Each row was made from one walk, in order. Every step used is in the known rows, and no mark comes twice. Write each row's walk.
Known rows:
nidi > kerinub > putip > lidaz: [ -4  48  19  22 -35  29  -9  -2 -28   0   8  -5   9  -5   0  11  -9  28
  21  -1 -29   6   3   5  24 -30 -14   4 -12  34  -7   8 -37  41 -25  25
 -16  -9  -2 -21 -24  11  -6   1  -1  19  11   4 -19 -12  -5 -16  -4  -3
  10  15 -36  -5   7]
rofum > nidi > kerinub > putip > lidaz > vozit: [-34   8  -6  71 -45   4 -26 -12  -7 -17  23 -33   5  14 -10 -26 -18  18
  -5  20   7  -9 -17   1  28 -62 -15  68  -9  27 -68  23 -51  14 -38  33
 -23 -38 -30 -11 -30   9 -15 -15  13  20 -32 -14  14 -23 -39   3   8 -18
  32   0 -31   5 -37]
putip > lidaz > vozit > kerinub: [-25   9 -15  27 -66   0  -8  12 -29 -25  48 -14   0   4  22   4  -4 -11
   3  16  20 -19 -24  -6  10  -6  17  20  -2  52   3   7   7 -31   7 -25
  -2 -29 -18 -27  10   0  -2 -13  12  -8 -20  13   9 -19  -5   0  32   9
  10   8  -8 -39  37]
divor > lidaz > vozit: [-47   2 -12  -4 -50 -15 -27 -17   1  -9  21 -32  26  -6  24  20  -5  -6
 -36  42  19 -17 -32  16 -11  10  18  51  17  39   3  44  18 -69  -3 -33
  18  -9  23 -28  28   5  17 -16  14 -12 -27  46   8  -2   1  18 -23  47
   8  19  38  -3 -16]
vozit > kerinub > putip > lidaz: [  6  19   6  34 -36  14   3  21 -37 -11  25 -12  -8  10 -14  24  -3  16
   5  -2 -22  24   6 -13  17   0 -14   1 -14  29   9   3 -21  17  -8   6
 -53   4 -26 -27 -24   6  -3  24 -10  29  14  -9 -13 -35  -5 -40  11 -12
 -18  21 -40 -14  25]
kerinub > nidi: [ -3 -28   1 -37  73  -4  20  -7  13  25 -17  10 -28  16  -6  10  -3 -15
  -5   7  -7 -15  13 -12  -9  20  -5  18  30 -12   9 -10  13 -27  22 -14
  41   7  50  10  24   5  12 -10  -4  -5  12  24   6  30  16  -6 -20 -11
  -6  15  -7  29  10]
divor > kerinub: [ 19 -17  -8 -25  34   9   2   8  28 -11 -11  51  16 -53   5  23  -1 -13
 -22  -9  -2 -25  -6  -4   8  39  -1 -35  -7   7  30   4  21 -18 -12 -20
   6  21  64   0  13 -12  -1 -20  -9  22  28  10 -42  25   6 -19  -8   0
   8  18  34  10  27]
vozit > kerinub > nidi > lidaz: [ 20 -48  -5  28   3  -7  33  24  -2  28  -8  13 -32  46  10  -4  11   1
  28 -18   0  40  21 -32   2   8  -8 -16  -6 -22  -2 -35   6  -2  32 -42
  34  16  -2  -3 -18  18  21  20  10   1 -11  11  30  17  17  16  15 -32
 -21 -39 -31 -32  30]
kerinub > nidi > lidaz > divor: [ 27 -14  13 -15  43 -18  21  -9  10  22 -23   1 -11  27  -3 -20  13  -9
  23  -5  -1   8  16  21 -22  10   4 -15   8 -40 -16 -32  40   9  39 -10
  33   7  -8  19 -18  -7   0  11  -1 -21 -24  15  45  -4   1  32  -4  34
   0 -28 -14 -10   1]
vozit > kerinub > putip > lidaz > divor: [ 37  34  19  28 -21  28   6  17 -43 -21  21 -10   3   0 -17  13   8  11
  13 -15 -28   8   9  13  11  -5 -10 -27  -9  20  -4 -16 -10  41  20  23
 -71  -7 -67   7 -31 -11 -33  24 -14  16   7 -23  -6 -71 -32 -13  49  14
 -13  19 -41 -22  25]
rofum > nidi: [ -9 -24 -12  -8  81 -16   1 -14  34  13 -22  16 -30  16 -18   5  -5 -28
 -34  31  13 -12  10   5  23   2 -13  41  26   7 -17   1  -2 -13  13  12
 -13 -10  42  -7   1   1   4 -30 -12 -14  28   4   2  21  -6 -22  -8  -6
 -23  10  13  48   7]
divor > lidaz > nidi > kerinub: [-11  22  13 -27 -40  47  -8 -15 -21  34 -16   2  12  15  39  20   9  25
 -11  16  19  14  17 -17  16 -25   7  -4   3   4  17   9 -27   0  18 -22
  54  -6   6  -8  14  56  21  32   7 -23   6  17  -7  33  27  85  -7   4
 -21   3  30 -27 -13]
rofum > nidi > lidaz: [ -8 -36 -13  10  37 -38  -4 -16  29  22 -23   6 -18  33 -13 -13  -6 -12
  -8  29  23  25  13  23  15   4  -6  39   1 -15 -36  -1   4  -8  -1   0
  -1   6  15 -27 -40   5  17 -14  -9 -22   5   9  36  23   6 -11 -29   1
 -29 -22   3  23   0]
divor > kerinub > nidi > lidaz > putip: [ 16 -23  12 -13  33 -25   1   9  14   6 -17  -7  14 -19 -18 -12  -1  20
  14 -41   2  20  14 -13 -36  24   8 -35 -41 -64   6   7  20 -21 -33  -3
  26  68 -23  26 -17  -2  14  23  17   4 -17  -9   1  20  30  15 -35 -30
  12 -11   8 -15 -34]
rofum > nidi > lidaz > divor > kerinub > vozit: [ 14 -64   6  25  -9 -10  -3 -18  58 -33 -13  17  28  -9 -12 -47  14 -17
  -5   0  24  -6 -17  37  -9 -27   3   8 -33 -38 -50 -13  18   7 -18   1
 -17   9  -2  -2   0 -18 -21  -2   4   4 -26 -40  31 -26 -42  22  21  29
  34 -38  41 -15 -22]
lidaz > nidi > kerinub: [  6  13  -7 -50  11  51  11  -1 -22  36 -22  27 -14  11  20  16   8   2
   1  -1  23   5  10 -32  22  -5   1 -35  34   4  27 -20 -29  13  42   3
  39 -20   8  23  31  34  13  -7  -1 -28  26   7 -29  51  16  51  -1 -14
 -21  -2  18  10   2]
rofum > nidi > kerinub > putip: [ 11 -15  -8  38  41  18   9   9  12   8 -20  13 -14  13 -30  -4 -18   4
 -16  -3 -11  12   7 -18  40 -33 -49  19  18   7 -40  -4 -58  47   5  45
 -36 -14   3  10 -12  15  -8 -23  -3  28  31 -20 -24   2 -35 -16   3 -43
  -8  -4 -23  43 -24]
putip > kerinub: [ -9  30  -5 -37  24 -15  -8   7  22   6 -14  38 -15 -24  23   2  -5 -15
   2  -5 -15 -28   4  -6  -3   6  11 -22  13   2  48   5  20  22  -5   8
   9 -15  53   4  36 -16  -2 -17 -12 -12  36  -2 -29  39  29 -37   1 -12
  -8  -3  11  28  27]
putip > lidaz: [-23  37  10 -18   3  -6 -13 -21 -11   6   9   1  -8   2  10  18  -7  -6
  -2  35  -3 -19   7  21   4  13  21  27  -5  29  16  15  17 -17 -16  -5
  11  -5  35 -40 -10  -4   5  -4 -12 -17  12  28  12  11  22 -20 -25  28
  -5  26   1   0  37]
lidaz > vozit > kerinub: [ -3 -23 -35  12 -28  10  15  34 -17 -19  30   3  -8   1  12  14   1 -30
 -16  -1  25 -14 -34 -28   9  19  -4  -5  41  48  16  -8   1 -36  45 -19
  -6 -26  -3   5  33  -4   3 -43   8  -5  -4  15 -25  -3 -19 -10  37  -3
  -3   3   8  -2  26]
vozit > kerinub > putip: [ 23 -14 -14  14   4  22  27  45 -24  -7  11   3 -13   7 -24  36  -1  -5
 -12 -17 -22  30  -4 -28  22  27 -33 -27  28  28  19 -11 -27  12  28   6
 -68   7 -13  10   4   1   4  -6 -10  30  37  -8 -49 -17 -12 -53  17 -29
 -34  15 -23  21  15]

Which walk is each row?
[-12  55   2 -30  -7 -47 -15  15  -7   5 -11  -8   3 -16   1 -14  -7   6
  27 -27   2  16   8   3 -33   3  25 -39  -4 -33  37  17  26  33 -20  30
  -6  30 -38  14  -3 -24  16   4  -1 -38  13 -16 -13  29  44 -22 -32 -10
 -13 -26  16   7 -22]
nidi > lidaz > putip > kerinub
[ 11  18  -3   5   0  40  17  22 -15   8  -4  16   2 -12 -10  23  -9   7
  -2 -23 -26  12  -3 -16  28  -4 -34 -25  32  24   4  -9 -41  36  17  28
 -25  -7  12  10   4   8   1 -31  -7  23  30   5 -47   9 -15 -27  -3 -18
  -5   4 -16  34  -3]
nidi > kerinub > putip
[-14  41  11  -3  -1  -1 -16 -11 -16  -1  11 -30   1   4 -17  22 -11  10
  -3  25 -23  13   3  18   3  14   2  30  -6  24   5  23 -11   0 -25  18
 -37   7   1 -32 -23  -4   4  11 -14  13  14  12  -4 -14   8 -45 -36  17
  -8  35 -18  19  -1]
kerinub > putip > lidaz
[ 48 -33   8  16  17   1  41  22 -12  13  -6  18 -25  34   4 -19  22 -10
  30 -31  -3  29  20  -7  -6  -1  -8 -43  -5 -34  -8 -50  24  25  56 -22
  18   4 -40  27 -23   6 -13  19   3  -9 -20 -11  36 -22  -8  39  50  -4
 -14 -43 -35 -44  27]
vozit > kerinub > nidi > lidaz > divor
[-36 -38 -35  29  -8 -46 -13 -19  24   5   3 -24 -10  36  -6 -26  -8 -20
 -17  38  44  16 -19  19   2   2   4  60   9   3 -47  14  10 -41   4  -8
   4 -18  -3 -21 -20  -7  20 -32   9 -25 -36  13  39  14  -9   2 -19  10
   3 -27  20  19 -28]
rofum > nidi > lidaz > vozit
[ 22 -48  -3   1  45  12  37  29  -6  19  -6  23 -36  24   3   9   8 -17
   6 -20  -7  -3  13 -45   8   9 -17  -7  18  -7  14 -32   0 -11  40 -25
  21   2  22  15  21  20   0   1   5   9  15   4  -3  10   5  -1  27 -42
 -17  -1 -26  -5  34]
vozit > kerinub > nidi
[-38  25  -2 -27 -58 -34 -19  -2   5 -14   9 -30  11  -4   0 -27  -3   1
  32 -22   6  10 -26   2 -51 -18  31  -5   7 -26  26  19   5  15 -34  29
 -11  21 -44   3  50 -22  15  -8   8 -38   0 -24   5  13  25 -25 -30   4
  21 -34  38   9 -44]
nidi > lidaz > putip > kerinub > vozit
[  3   3  27  -8 -46  20 -16 -28  18 -52  19  10  43 -49  13 -19  15  -8
   4  -3   0 -49 -31  43 -17 -16  27  -1 -36   5  -3   2  25  -1 -33  -3
  -5  -3  10 -14  31 -24 -37   5  -1   6 -12 -18   6 -44 -25  16  22  54
  60  14  36 -30  16]
putip > lidaz > divor > kerinub > vozit
[-41   0  -7 -31 -25 -10  -8  -3  30 -17   3  13  -3 -16  20 -13   0 -22
   6   0  -4 -35 -31  -5 -24 -17  18  15  28   9  36   6   8  13 -22   5
   7 -24  47  -7  87 -19  -1 -30  -4 -11  21  -7 -18  24   7 -43   0   2
  27 -12  33  31   4]
putip > kerinub > vozit
[-19 -13 -12  49 -91   8 -12  25 -23 -24  41 -50  25   4   3  25  -4  14
 -31   6  -3  26 -27 -18   5  -2 -13  23  10  40  -7  34 -25 -39   6 -26
 -40  -2 -36  -9   7  15  13  11  18  30 -29   8 -18 -40 -23   1  14   3
  -9  15   0 -21 -27]
divor > lidaz > vozit > kerinub > putip
[ -9  26  13 -46  62 -28  -4   9  -1  15 -18 -10 -20 -14  -6 -15 -10   3
  16 -36 -15 -27  18 -30 -33  -3   9 -18  12 -50  39  10   8  17 -11  36
  21  19 -14  54  44 -12  -2   5   3 -14  18 -22 -18  28  38 -16 -14 -43
   4   3  -4  33 -30]
lidaz > putip > kerinub > nidi
[ 25  64  31  17 -29  36   0  -3 -36 -13   8   4  16 -13  -1  -3  -1  23
  25 -14 -33  -4   6  26  15 -39 -10 -26 -10  22 -12 -14 -28  67   5  42
 -32 -21 -41  12 -27  -5 -36   6  -9  13   3 -16 -12 -48 -32   6  30  22
  18   6 -31 -12   3]
nidi > kerinub > putip > lidaz > divor
[-27  36   4 -54   2  13 -22 -39 -26  29  -3 -24 -10  23  13  17   9  10
  -2  39  23   4  20   6  -3  15  34  21   3  -2  24   8   4 -28   4 -11
  34 -10  -1 -22   4  21  18  33 -13 -40   6  15  18  25  42  32 -38  24
 -26  26  15  -2   7]
putip > lidaz > nidi
[  7 -14  -8  18  49  11  11   4  20  13 -24  46 -18  11  -1  -6  -7 -17
 -12   2  11 -17  13 -13  45 -34 -28  15  18  15 -28 -16 -32  32  12  20
   5 -25  36   2  -2  16 -11 -36  -3  -3  30  -4  -6  23 -19   8  24 -27
  -4 -10  -5  28   9]
rofum > nidi > kerinub
[-30 -36 -22   5 -11 -33   4 -17  10  17   7 -36  -8  33   9 -23  -3  -7
  13  17  23   7 -16  -1 -28  18  16  33  14 -10 -21   1  21 -55  10 -37
  55  -2   3  -4   4   1  27 -14  22 -22 -57  38  48  28  13  19 -31  10
  15 -26   3  -3 -20]
kerinub > nidi > lidaz > vozit
[ 22 -45   3 -18  61   1  10   0  37   0 -19  39  -4 -34   1   3   1  -6
  -9 -15 -10 -26   8 -21  -5  28  -3 -17 -18 -31  14  -5  19 -29 -19 -30
  53  24  73  13  12   2  -3   5   5  37   4   9 -11  26  13   1 -12 -28
  18  12   9   2  12]
divor > kerinub > nidi
[ -8  -1   5 -34  56 -20   3  -2  27  19 -21  26 -26  -2  16 -20   2  -7
  15 -13 -22 -31  18 -26 -15  -8   6  -2   7 -40  32  -8  21  16 -12  -5
  54  -8  57  21  41  -1  -4   4  -3  -3  16  -3   1  47  33 -14  -1 -47
   4 -13 -12  18  13]
putip > kerinub > nidi
[ 45 -29   5  36  27 -19  -3  -4  40 -21 -23  12  24 -16 -34 -25   1   8
 -13 -16 -10  30  17  36   5   0 -25 -27 -46 -50 -52  -4   4  33 -18  23
 -58  24 -27  16 -59 -19 -22  23  -7  34 -14 -47  -1 -38 -41  -4   8   2
   1 -18   2   0 -37]
rofum > nidi > lidaz > divor > kerinub > putip
[ -5 -52 -28  17  -2   6  25  21 -12   0  23 -10 -21  23   8  -2   2 -20
  -4  -7  16 -15 -21 -47  -4  10  -8  11  29  11  -1 -15   2 -47  35 -35
  33 -17   1  28  36   7   2 -18  19   7 -25  14   8   3 -13  12  38 -26
   9  -5 -15 -11  11]
lidaz > vozit > kerinub > nidi
[ 32   1  36 -12  33   8  -6 -18  17 -11  -6  26  18 -38  10 -16  11   6
  11 -16 -18 -49  22  22 -15  -5  15 -17 -57 -39  -1 -14  40   4 -31 -14
  43   8  21  13 -17 -10 -36  36   6  23 -25 -14  23 -25  -5  40  24  15
  39  10 -10 -42  24]
putip > lidaz > divor > kerinub > nidi
[-22  11  -6  26 -61  -5 -34  -8   5 -43  36 -29  44 -50  -3   4 -12  17
 -17   6  -3 -15 -31  12 -13  17   9   9 -42  24  -9  37   4 -40 -66  -9
 -22   6  -1 -16 -13 -24  -8   2  11  44 -37  -3 -16 -27 -13 -24 -21   7
  43  31  10  -9 -21]
divor > kerinub > putip > lidaz > vozit
[ 50   3   8   7  -9   5   4  12  18 -18 -10  11  38 -39 -18  -3   8  13
   3 -28 -19  28   3  37 -14  27 -10 -68 -33 -26  -6  -8  18  28  -7   4
 -41  34 -25  18 -45 -23 -13  18  -6  32 -14 -22 -25 -31 -23  -9  -1  23
   5 -13   7  -6 -16]
nidi > lidaz > divor > kerinub > putip
[ -9  44  12 -27 -29  43 -12 -24 -37  29  -6   7  -5  14  32   6   9  18
  18  13  19   1  24  -8  15 -24  21  -4  -9  11  14  -6 -23  16   7   0
  52 -25  -6 -10   5  34   7  19  -3 -29   8   6   3  30  30  60  -1  -4
  -7   2   1 -25  12]
putip > lidaz > nidi > kerinub
[ 22  19   5 -27  16 -12  13  -2   2   6 -15  15  -1   6   1   1   7 -18
  12   3   8  13   4  45 -12  23  11 -36  16  -5   2 -22  37  16  40   1
  -8   0 -20   1 -27 -19  -2 -10 -14 -34  -1  17  17  -9  -3  12   0  60
 -12 -19  13   3  18]
nidi > lidaz > divor
[ -3  21  11 -21 -22  20 -31 -24  -7   5  -1 -21  24 -24  -7  19   5  39
 -14   3  -1  21  15   0  -7  24  15 -16 -49 -22  13  20 -13 -16 -48  -4
  -8  22 -13  -8 -18  13   5  63  -6  29  -6 -24 -23   2  21  16 -39 -11
  -6  36  11  -9 -23]
divor > kerinub > putip > lidaz > nidi
[-13 -60 -39  64 -32 -27   6  15   7  -5  18  -9 -17  39   0 -28   1 -20
  -8  12  46  27 -13 -13  16  -8  -8  25   1   8 -47  -5  -1 -24  24 -17
 -11 -17 -32 -16 -24   6  10 -19  17 -13 -35  -8  36  -8 -22   9  31 -18
  -7 -42  -4 -16   1]
rofum > nidi > lidaz > vozit > kerinub
[-23  35  16 -31   1 -14 -21  -5 -19   6   0 -36  19 -15  -9  35 -12  12
 -27  12   2  -1   2  10 -19  20  13  16  11   6  23  46  -1 -32  -4  15
 -19  38 -25  -5  10   9  22  10   3 -23  20  20 -17  -6  22   2 -37  31
 -20  44  32  12 -38]
divor > lidaz > putip
[ 12  57  23  -7   3   5 -10 -14 -24 -15   6 -26   9  -5 -19   5  -2   9
   3  15 -27  -5   6  46  -3   3   4   2   1  13  -7   5   7  25  -3  34
 -53  -4 -32   0 -28 -16 -23  13 -19   1   6  -5   3 -52 -20 -19  -1  53
   1  33 -19  13  -1]
kerinub > putip > lidaz > divor
